Each row was made from one small tree. The marks that hang from a mark follow it in brackets, in the order of their numbers. Every link used is in the known rows. Write each row's tree.
Known rows:
Z_654{Z_642{Z_517{Z_168 Z_542}} Z_853}: [ 1.78  2.60 -0.47 -1.46 -0.27  1.11 -1.48  2.08 -0.27  0.63  4.44 -1.79
  2.34  0.77  0.27 -1.04 -0.93 -2.73 -0.83 -0.06  3.68  2.15  1.26  1.90
  0.23 -1.37]
Z_642{Z_517 Z_654{Z_853}}: [ 0.91  0.78 -1.20 -0.75  0.16  1.64 -3.23  1.76 -1.92  1.34  1.57  0.79
  1.31  0.48  1.77  0.07 -0.18  0.27 -1.38  4.51  0.09  0.46  0.63  2.15
 -2.72  1.50]
Z_542{Z_654{Z_853}}: [-0.94 -1.05 -0.86 -1.07 -0.45  0.43  1.66  1.02 -1.93  1.44  0.80  0.13
  0.25 -0.70  0.40 -0.07  1.26  1.01 -0.13  3.74  0.02  0.35  1.48  1.17
 -0.90  0.34]
Z_542{Z_517{Z_168 Z_642}}: [ 0.67  0.62  0.07 -2.26 -0.39  0.44 -1.44  0.59 -0.08 -0.16  3.05 -0.17
 -0.85  1.11  0.29  1.75 -0.02 -0.90  0.56 -2.03  1.95  0.10  1.00 -0.58
  0.92  2.11]
Z_517{Z_542 Z_654{Z_642 Z_853}}: [ 0.17 -1.17  1.89 -1.16  1.89 -1.05  2.88  1.90 -1.19  2.15  0.15 -1.88
  2.18 -1.38  0.05 -2.49  1.57  0.51  1.48  0.16  2.03  3.48  1.76  2.20
  0.17 -1.12]
Z_542{Z_654{Z_517}}: [ 1.08  0.17 -0.90 -0.10 -0.37 -1.10 -0.05 -1.73 -0.66 -1.70  0.65 -1.02
 -0.93 -0.41 -3.46 -0.67  0.95 -1.44 -1.06  1.10 -0.19 -0.59  1.33 -1.80
  1.00  2.72]
Z_517{Z_168{Z_654} Z_853}: [ 1.76 -0.81  3.06  0.30 -1.90 -0.74 -0.12 -1.00  0.55 -2.15  2.19 -1.70
 -0.55  0.60 -0.89  3.18  1.73 -0.90  2.75 -1.39  1.23  0.91  0.22 -1.86
  4.65  0.54]
Z_542{Z_654{Z_517 Z_642 Z_853}}: [ 1.80  1.34 -0.47 -1.22  0.11 -0.55  2.87  1.53 -1.31  0.54  2.17 -1.95
  0.50  0.48 -0.82 -1.60  1.01 -0.92 -1.09  2.78  0.66  0.64  3.60  0.60
 -0.69  1.68]
Z_654{Z_517{Z_168 Z_642 Z_853}}: [ 2.97  2.52  2.22  0.36 -1.56 -1.31 -3.02 -0.90 -0.02 -1.82  2.78 -1.42
 -1.66  1.44 -1.17  0.12 -0.36 -2.46  0.60 -1.25  2.13  0.50  0.04 -0.06
  2.36  3.07]
Z_542{Z_654}: [-0.32 -1.26 -1.14 -0.64 -0.02 -0.62  1.46 -0.15 -1.30 -0.14 -0.16 -0.70
 -0.48 -1.53 -1.94 -0.50  1.10  0.66 -0.24  1.61  0.40 -0.38  1.77 -0.50
  0.30  0.44]
Z_853{Z_654{Z_517}}: [ 0.80  1.68 -1.66  2.96 -0.87 -1.28 -2.29  0.41 -0.15 -0.68  0.03 -0.26
  1.31 -0.11 -1.19 -0.45 -0.55 -1.15 -0.94 -0.31 -0.72  1.02 -0.06  0.62
 -0.98  1.50]
Z_517{Z_168 Z_542 Z_654{Z_642 Z_853}}: [ 0.29  0.19  0.89 -1.96  0.92 -0.10  1.12  1.38 -0.01  1.03  2.06 -2.79
  1.81 -0.10  0.41 -0.72  0.98 -0.74  1.31 -0.81  3.68  3.16  1.67  2.68
  0.79 -1.58]
Z_853{Z_654{Z_517{Z_168}}}: [ 0.55  3.00 -2.37  2.80 -1.98 -0.31 -3.97  0.23  0.98 -1.74  1.59 -1.02
  0.54  1.42 -1.06  1.53 -1.62 -2.33 -1.61 -1.53  1.20  0.63 -0.26  0.77
  0.05  1.37]
Z_642{Z_517 Z_654}: [ 1.53  0.49 -1.29 -0.56  0.28  0.83 -3.84  0.36 -1.28 -1.56  0.51  0.90
  0.86 -0.62 -0.39 -0.27 -0.57 -0.24 -1.65  2.08  0.50 -0.06  0.49  0.55
 -1.40  2.58]
Z_168{Z_654{Z_642{Z_517{Z_853}}}}: [ 4.29  0.27  3.22 -1.08 -0.98 -1.55  1.48  1.43 -0.58 -2.30  1.51 -0.36
  0.60 -0.70 -1.80 -1.40  3.34 -0.94  2.70 -0.51  0.40  1.85  1.72 -3.01
  3.48  1.71]
Z_168{Z_542{Z_517} Z_654}: [ 0.92 -1.01  1.88 -3.33 -0.49  1.30  2.01 -0.41  0.61  1.67  1.46 -0.16
  1.23 -0.40 -0.52  1.45  2.70 -0.65  1.52 -1.78 -1.75  1.89  1.63 -2.92
  2.53 -0.63]
Z_542{Z_654{Z_517{Z_168 Z_853}}}: [ 2.62  0.25  0.73  0.74 -1.96 -0.49 -2.28 -2.93 -0.12 -3.33  3.01 -2.78
 -0.71  0.03 -3.99  2.02  1.15 -2.34  0.06 -0.63  2.39 -0.18  0.83 -0.99
  3.71  3.12]
Z_642{Z_654{Z_517 Z_853}}: [ 1.03  1.12 -0.07  1.49 -0.07  1.43 -2.72 -0.07 -1.35  0.51  1.85 -1.74
  0.49  1.57  1.48  1.05 -0.80 -0.48 -1.94  4.01 -0.33  0.99  1.40  2.42
 -2.22  2.14]
Z_542{Z_517{Z_168 Z_853} Z_654{Z_642}}: [ 2.83 -1.70  0.84 -2.48 -0.84  0.86  1.25 -0.34 -2.02 -1.58  4.06 -3.22
  1.07 -1.28 -3.28  2.55  2.97 -0.50  1.62 -2.26  3.53  0.53  4.61  0.64
  3.26  2.61]
Z_853{Z_654{Z_517{Z_168 Z_542} Z_642}}: [ 1.91  2.71 -1.28  2.91 -1.45 -0.93 -1.96  1.65 -0.02 -1.48  2.47 -3.65
  1.75  0.05 -1.97 -0.47 -1.07 -2.63 -0.96 -3.20  3.48  3.02  2.05  3.04
  0.98 -0.20]
Z_853{Z_654{Z_517{Z_542}}}: [ 0.46  0.81 -0.95  3.95 -1.05 -1.38 -2.81 -0.46 -0.93  0.50  0.64 -1.60
  1.66 -1.12 -2.40 -1.13 -1.07 -1.55 -1.15 -1.23  0.77  2.34 -0.17  1.83
  0.24  0.36]
Z_168{Z_542{Z_517 Z_654{Z_642 Z_853}}}: [ 1.28 -0.55 -0.32 -4.42  0.68  2.51  3.90  2.22 -2.01  3.97  2.73 -1.16
  2.48 -0.81 -0.45 -0.20  3.18  0.23  0.41  1.42  0.46  2.50  5.61  2.20
 -0.58 -0.50]
Z_517{Z_542}: [-0.19 -0.66  0.86  0.57  0.25 -0.19 -0.14 -0.92 -0.46  0.89  0.63 -1.06
  0.59 -1.23 -0.95 -0.74 -0.44 -0.63  0.08 -0.79  1.35  1.69 -0.23  1.22
  0.87 -0.94]
Z_654{Z_642{Z_517}}: [ 2.49  1.83 -0.65 -1.47  0.14 -0.26  0.43  2.20 -0.15 -1.19  0.95  0.34
  1.14 -0.12 -1.10 -2.46  0.70 -1.30 -0.75 -0.46  1.11  0.33  1.40 -0.95
 -0.11  0.88]

Which tree is each row?
[ 0.28 -1.58  0.78 -4.25  1.09  0.93  0.35 -1.48  0.69  1.43 -0.70  0.00
  2.21 -1.36 -1.85  0.11  2.60  0.00  1.37 -2.40 -0.21  1.41  1.01 -1.24
  1.41  0.14]
Z_168{Z_542{Z_517{Z_654}}}
[ 1.06  2.88  1.06  0.07 -0.19 -0.83 -0.24  1.36 -1.10  1.90  1.64  0.15
 -0.96  1.92  1.76 -1.70 -0.52 -1.05 -0.53  2.57 -0.48  1.01  0.29  0.64
 -1.68  2.05]
Z_654{Z_517{Z_642} Z_853}
[ 1.91 -0.92  1.31 -1.36 -0.48 -1.37 -4.19 -2.78 -0.19 -2.42  1.27 -1.25
  1.64 -1.71 -4.29 -0.59  2.04 -1.94  1.67 -3.09  3.99  2.11 -1.99 -0.67
  4.26  1.36]
Z_642{Z_517{Z_168 Z_542 Z_654 Z_853}}
[ 0.94  1.01  1.40  0.09 -0.99 -0.71  0.91  0.33  0.75  0.20  1.52 -0.72
 -0.33  2.23  0.65  0.60  0.51 -1.55  0.61  1.97 -1.85  1.38  0.29 -2.70
  0.90  0.95]
Z_168{Z_654{Z_517 Z_853}}
[ 1.98 -1.15  1.56 -1.53  0.23 -1.57 -2.11 -1.55 -0.50 -2.14 -1.04  1.38
  1.47 -1.34 -2.94 -1.68  2.82 -0.01  2.16 -0.87  0.55  0.49 -1.52 -1.75
  2.36  2.97]
Z_642{Z_517{Z_654 Z_853}}
[ 1.02  0.34  2.10 -1.00 -0.13 -0.59  4.43  3.81 -0.50  1.72  1.57 -1.04
  0.79  0.62  2.60 -0.47  1.80  0.28  1.90  1.66 -0.29  2.38  2.83 -0.30
  0.54 -1.12]
Z_168{Z_654{Z_642 Z_853}}
[-0.13  0.06 -0.76 -2.50  1.07 -0.44 -0.85  0.61 -0.56 -0.02 -1.02  2.09
  1.99  0.33  0.06 -2.01  1.59 -0.14  0.44  2.13  0.04  0.59 -1.22 -1.31
 -0.66  1.26]
Z_642{Z_517{Z_654{Z_853}}}
[ 0.74 -0.53  0.30  3.21 -1.85 -0.35 -3.68 -0.38 -1.23 -0.19  2.24 -2.30
  1.59 -1.68 -1.54  1.87  0.08 -0.51  1.23 -2.65  3.22  2.77 -0.43  4.43
  2.73 -0.38]
Z_517{Z_168 Z_542 Z_853{Z_654}}
[ 0.59  0.01  2.43  1.20 -0.72 -0.77  0.64 -0.70  0.37  1.59  2.99 -2.38
  0.19  1.03 -0.38  0.07  0.37 -2.24  0.18  1.21 -0.55  3.08  0.10 -1.28
  2.26 -0.53]
Z_168{Z_654{Z_517{Z_542} Z_853}}
[ 4.55  1.43  3.45 -2.88 -1.10 -0.02  1.53  1.61 -0.29 -0.42  1.40 -0.62
  1.78 -1.18 -1.65 -2.22  3.51 -1.69  2.07 -1.58  0.49  3.08  2.49 -2.15
  3.73  0.10]
Z_168{Z_542 Z_654{Z_642{Z_517{Z_853}}}}
[ 1.11 -0.71  1.87  3.41 -1.21 -2.26 -1.09  1.38 -3.95  1.92  0.22 -0.97
  1.00 -2.96 -0.95 -2.35  0.76  1.39  2.33 -0.54  1.66  3.46  0.32  4.22
  1.08  0.86]
Z_517{Z_542 Z_642 Z_853{Z_654}}
[ 2.44  1.07 -0.56 -0.10  0.06 -1.04  2.73  0.41 -0.89 -1.56  1.34 -2.20
 -0.54 -0.56 -3.16 -1.98  1.21 -1.44 -1.05  0.60  0.88  0.52  3.38 -1.18
  0.66  2.10]
Z_542{Z_654{Z_517 Z_642}}
[ 0.21  0.97 -1.73 -2.88 -0.69  1.84  0.09 -0.09  1.01  0.17  1.24 -1.15
  0.13 -0.64 -1.46  1.13  1.04 -1.72 -0.98 -0.34  1.97  1.05  1.74 -0.23
  1.49 -1.25]
Z_517{Z_168{Z_542{Z_654}}}
[ 0.73 -0.88 -1.58 -0.90  0.13 -1.11 -0.57 -1.12 -1.85 -0.59  1.42 -0.55
  0.61 -2.84 -3.90 -2.50  1.53 -1.33 -0.95  0.67  1.47  0.59  0.34 -0.92
  1.63  0.88]
Z_642{Z_517{Z_542{Z_654}}}
[ 1.92  0.38  3.81 -0.36 -1.87 -1.94  0.40  0.66 -0.47 -1.26  2.05 -0.81
 -2.01  0.57 -0.05  0.84  1.49 -0.74  3.57 -0.73  1.09  1.77  0.18 -1.79
  4.07  1.85]
Z_517{Z_168{Z_654} Z_642 Z_853}
[ 1.18  0.18  0.80  2.46 -1.11 -2.25 -0.81  2.27 -3.28  0.93 -0.32  0.58
  0.57 -1.93  0.12 -1.87  1.25  2.00  2.39  0.47  0.51  1.94  0.49  2.93
 -0.03  1.98]
Z_517{Z_642 Z_853{Z_654}}
[-1.26 -1.96  1.01 -1.12  1.25 -0.47  0.46 -0.53 -0.95  2.21 -0.15 -0.84
  1.60 -0.90 -0.36 -1.49  1.25  0.35  0.96  0.86  1.06  2.60 -0.71  1.77
  0.52 -0.92]
Z_517{Z_542 Z_654{Z_853}}
[ 1.34  2.46  0.28  0.77 -2.28 -0.09 -2.48  2.31 -1.52  1.44  0.78 -0.51
  1.09 -0.93  0.65 -0.17  0.79 -0.14  1.26 -1.37  2.27  3.56  1.00  3.68
  0.90  0.29]
Z_517{Z_168{Z_542} Z_642 Z_853{Z_654}}
[ 0.66 -2.23  2.66  0.25 -0.05 -1.04 -2.04 -3.09  0.05 -1.56  1.27 -2.63
  0.95 -1.48 -2.87  0.94  1.49 -0.81  2.51 -2.99  3.83  2.32 -1.16  0.77
  4.64  0.44]
Z_517{Z_168 Z_542 Z_654 Z_853}
[ 0.35  1.58 -1.64 -0.31 -1.00  0.68 -1.50 -0.57  0.20 -0.75  3.19 -1.57
 -0.43  1.66 -1.18  1.76 -0.26 -2.52 -1.64  2.23  1.20 -0.03  1.22 -0.22
  0.48  1.63]
Z_542{Z_654{Z_517{Z_168} Z_853}}
[ 3.00  2.48  0.89 -3.19 -0.39  0.07  2.47  2.80  0.62  0.10  0.98  0.12
  1.24 -0.45 -0.97 -2.63  2.42 -2.19  0.71 -1.07 -0.54  2.71  2.55 -3.44
  2.17 -0.81]
Z_168{Z_542 Z_654{Z_642{Z_517}}}
[-0.17  2.17 -0.98 -3.05 -0.88  1.32  0.52  2.60 -1.13  2.83  2.07 -0.06
 -0.37  0.12  1.30 -0.79  0.98 -0.78 -0.30  2.90  1.77  2.16  2.24  1.56
 -0.42 -1.00]
Z_517{Z_168{Z_542{Z_654{Z_853}}} Z_642}
[ 1.71  2.58  0.01 -1.84 -0.20 -0.85  1.49  0.28 -1.25  1.29  0.18 -0.31
 -1.12 -0.93 -2.61 -3.29  1.19 -1.87 -1.17  1.36  0.00  1.50  2.14 -1.33
  0.00  2.03]
Z_168{Z_542{Z_654{Z_517{Z_642}}}}
[ 2.25 -2.14  3.82 -0.12  1.29 -1.92  2.40 -0.67 -1.84 -0.29 -0.57 -2.69
  1.54 -2.82 -3.03 -2.65  2.90  0.93  3.34 -2.70  2.94  3.25  1.67  2.07
  3.11  0.12]
Z_517{Z_542 Z_654{Z_642} Z_853}
[ 2.73 -2.89  3.36 -2.48  1.25 -0.83  2.02 -0.51 -1.74 -0.82  0.38 -1.39
  2.28 -1.67 -2.40  0.03  3.93  1.15  3.58 -3.13  1.57  1.46  2.68  0.16
  2.61  2.68]
Z_542{Z_517{Z_654{Z_642} Z_853}}
[ 1.19  4.96  0.15 -1.90 -1.28  1.52 -2.15  1.47  1.00  2.75  2.65 -0.54
 -0.12  2.99  1.91 -0.86 -0.91 -3.42 -1.34  1.61  0.82  2.03  0.74  0.74
 -0.79  0.07]
Z_654{Z_517{Z_168{Z_542} Z_642} Z_853}
[ 0.88 -0.65  1.11 -5.57  1.57  1.81  2.97  1.86 -0.29  3.52  0.76 -0.52
  3.76 -0.20  0.20 -0.83  3.25  0.26  1.51 -0.68  0.73  3.25  3.45  1.11
 -0.35 -0.81]
Z_168{Z_542{Z_517{Z_654{Z_642 Z_853}}}}
[ 0.15 -0.44 -1.33 -1.62  0.09  0.08 -0.41  0.19 -2.21  1.39  2.55 -0.34
  1.25 -1.69 -2.04 -1.93  1.11 -0.83 -0.95  3.12  1.32  1.29  0.27  0.08
  0.26  0.12]
Z_642{Z_517{Z_542{Z_654{Z_853}}}}
[ 1.90 -0.67  2.43  0.79 -0.25 -0.66 -1.31  0.76 -3.19  0.03  0.16 -0.51
 -0.70 -1.64  0.96 -0.60  0.50  1.72  0.95  2.67  0.98  1.35  1.99  3.45
 -0.21  3.19]
Z_517{Z_642{Z_654} Z_853}
[ 1.49 -1.63  2.65 -2.48 -0.22 -1.03 -1.41 -1.47 -0.75 -1.40  1.45 -0.22
  0.04 -0.41 -2.01  1.27  2.54  0.11  3.29 -3.07  2.64  1.04  0.12 -0.53
  3.11  3.48]
Z_542{Z_517{Z_168 Z_642 Z_654 Z_853}}
[ 0.37 -1.11  1.62 -3.89 -0.43  2.23  1.95  0.76 -0.01  3.82  2.48 -0.07
  1.91  0.61  1.48  2.47  2.79 -0.54  1.39  0.67 -1.71  2.53  2.08 -0.98
  1.19 -1.55]
Z_168{Z_542{Z_517} Z_654{Z_853}}
[ 1.90  0.27 -0.48  1.88 -1.57 -1.08 -3.17  0.74 -2.16 -1.07  0.30  1.11
  2.38 -1.57 -1.80 -0.85  1.18  0.21  1.06 -0.18  0.26  1.05 -0.68  1.57
  0.47  2.16]
Z_642{Z_517{Z_853{Z_654}}}
[ 3.23  3.32  2.12 -0.85 -2.03  0.45 -2.86 -1.15  0.50 -0.16  2.42 -1.70
 -0.81  0.99 -0.83 -0.63  0.51 -3.10  0.13 -1.52  1.68  2.19  0.45  0.56
  2.61  1.79]
Z_654{Z_517{Z_168{Z_542} Z_642 Z_853}}
[ 2.48  1.44  0.88 -1.78 -0.12 -1.40  2.00  2.42 -0.01 -1.92  0.97  0.26
  0.20  0.02 -0.62 -2.34  1.87 -1.13  1.02 -0.42 -0.19  1.27  1.47 -3.94
  1.76  0.76]
Z_168{Z_654{Z_642{Z_517}}}
[ 1.06 -1.35 -0.21  0.90 -2.18  0.51 -3.22 -0.11 -1.35 -0.55  2.95 -1.32
  2.24 -0.79 -1.28  4.01  1.24  0.12  1.75 -3.14  1.87  1.12  0.95  2.20
  1.89  2.01]
Z_542{Z_517{Z_168 Z_853{Z_654}}}
[ 1.88  3.31 -1.31 -2.10 -0.60  1.18 -1.10  3.42  0.37 -0.19  3.12 -0.35
  1.44  2.02  1.62 -0.21 -0.23 -2.06 -0.59  0.46  2.47  0.83  1.33  0.78
 -0.62 -0.05]
Z_654{Z_642{Z_517{Z_168}} Z_853}
[ 1.34 -0.84  2.33  1.30 -1.26  0.55 -2.36 -2.39 -0.29 -0.65  2.71 -3.09
  0.63 -0.69 -1.59  1.86  0.08 -1.69  1.16 -2.30  3.25  2.02 -0.52  2.69
  3.77 -0.36]
Z_517{Z_168 Z_542 Z_853}
[-0.56 -0.14 -0.85 -2.65 -0.03  1.53  1.97  1.63 -1.37  3.56  0.90 -0.54
  1.15 -0.81  0.65 -0.50  1.74  0.09 -0.99  3.50 -0.51  1.89  2.34  1.64
 -0.60 -1.69]
Z_168{Z_542{Z_654{Z_853}}}
[ 1.73  2.63 -1.04 -1.49 -0.78  0.42  0.92  1.48  0.00 -0.57  3.84 -2.90
  0.12  1.57 -0.44  0.29  0.47 -2.51 -1.12  1.42  2.58  0.92  3.33  0.43
  0.00  1.32]
Z_542{Z_654{Z_517{Z_168} Z_642 Z_853}}
[ 2.60  0.30  2.09  0.41 -0.85 -2.76  0.37 -1.19 -2.62 -1.45  1.03 -0.51
 -1.80 -1.15 -3.15 -2.19  2.03 -0.82  0.74  1.01  0.96  0.62  1.59 -0.72
  2.37  4.78]
Z_542{Z_654{Z_517{Z_642 Z_853}}}
[ 2.45  1.35  1.66  0.96  0.14 -0.75  0.59 -0.35 -0.02 -0.24  2.01 -3.04
  0.45 -0.15 -2.21 -2.39 -0.32 -2.46 -0.68 -1.69  2.09  2.47  1.78  0.85
  1.30  0.05]
Z_654{Z_517{Z_542} Z_642}
[ 2.43 -1.18  4.84 -3.12 -0.97  0.06  1.92 -0.06 -1.88  1.93  2.12 -0.31
  0.20 -1.50 -0.61  0.41  3.99 -0.06  3.59 -1.65 -0.75  2.84  2.32 -1.29
  4.00  1.17]
Z_168{Z_542{Z_517{Z_642 Z_853}} Z_654}
[ 1.04  1.48  1.51 -1.19 -0.81  0.06  2.67  3.45  0.50  0.38  3.19 -1.72
  0.43  2.01  2.73  1.64  0.92 -1.07  1.97  0.40  1.22  2.03  2.80 -0.73
  1.19 -1.48]
Z_517{Z_168{Z_654{Z_642 Z_853}}}
[ 0.82 -1.67  1.18  4.19 -1.07 -1.24 -1.57 -0.11 -2.75  0.82  0.57 -1.84
  2.18 -2.87 -1.77 -0.26  0.92  0.93  1.77 -1.00  1.60  3.12 -0.22  4.38
  1.62 -0.06]
Z_517{Z_542 Z_853{Z_654}}
[ 2.59  1.55  1.44  0.98 -1.77  0.48 -3.69 -2.85  1.26 -2.62  2.70 -2.67
 -0.42  1.56 -2.19  2.41 -0.22 -2.73  0.34 -2.08  1.80  0.22 -0.47 -0.32
  3.04  2.53]
Z_654{Z_517{Z_168 Z_853}}
[ 0.05  0.43  0.58  0.02  0.62  0.49 -0.61  3.20 -3.26  3.09  0.87  0.28
 -0.61  0.11  3.76 -0.98 -1.02  1.80 -0.28  5.19  0.21  1.59  2.13  3.71
 -3.24  1.76]
Z_517{Z_642{Z_654{Z_853}}}
[ 1.86  1.07  2.24 -2.09 -0.22  0.13  4.17  2.46  0.64  1.15  0.46 -1.20
  0.75 -0.77  0.40 -1.40  2.46 -0.69  1.36 -0.76 -0.44  3.34  3.27 -1.58
  1.70 -2.07]
Z_168{Z_542 Z_654{Z_642}}
[ 1.17 -0.04  2.31 -3.42 -0.51  0.23  2.50  1.40 -0.65  2.27  1.37  0.62
 -0.26 -0.34  0.47 -0.45  2.87 -0.80  1.68 -1.27 -0.95  2.73  2.01 -2.88
  2.10  0.39]
Z_168{Z_542{Z_517{Z_642}} Z_654}
[ 0.58  1.36  1.20 -2.30 -1.49  0.83  0.28  0.54  2.23  0.25  1.42 -1.06
 -0.20  0.97  0.18  2.13  0.84 -2.15  0.93 -1.86  0.63  2.23  0.64 -2.47
  3.31 -2.28]
Z_517{Z_168{Z_542 Z_654}}
[ 1.86  2.20 -2.12 -2.97 -0.52  0.77  0.32  2.98 -0.99 -0.54  3.43 -0.39
  1.17  0.40 -0.27 -0.40  0.95 -1.72 -0.50  2.03  2.58  0.26  2.88  0.17
 -0.45  0.70]
Z_542{Z_654{Z_642{Z_517{Z_168}} Z_853}}
[ 4.28  2.34  2.09  0.78 -1.47 -0.09 -1.06 -0.81  0.65 -2.47  3.26 -3.58
  0.01  1.48 -1.81  1.08  0.10 -2.74  0.44 -2.77  3.20  1.11  2.17  0.75
  2.64  2.00]
Z_654{Z_517{Z_168 Z_853} Z_642}
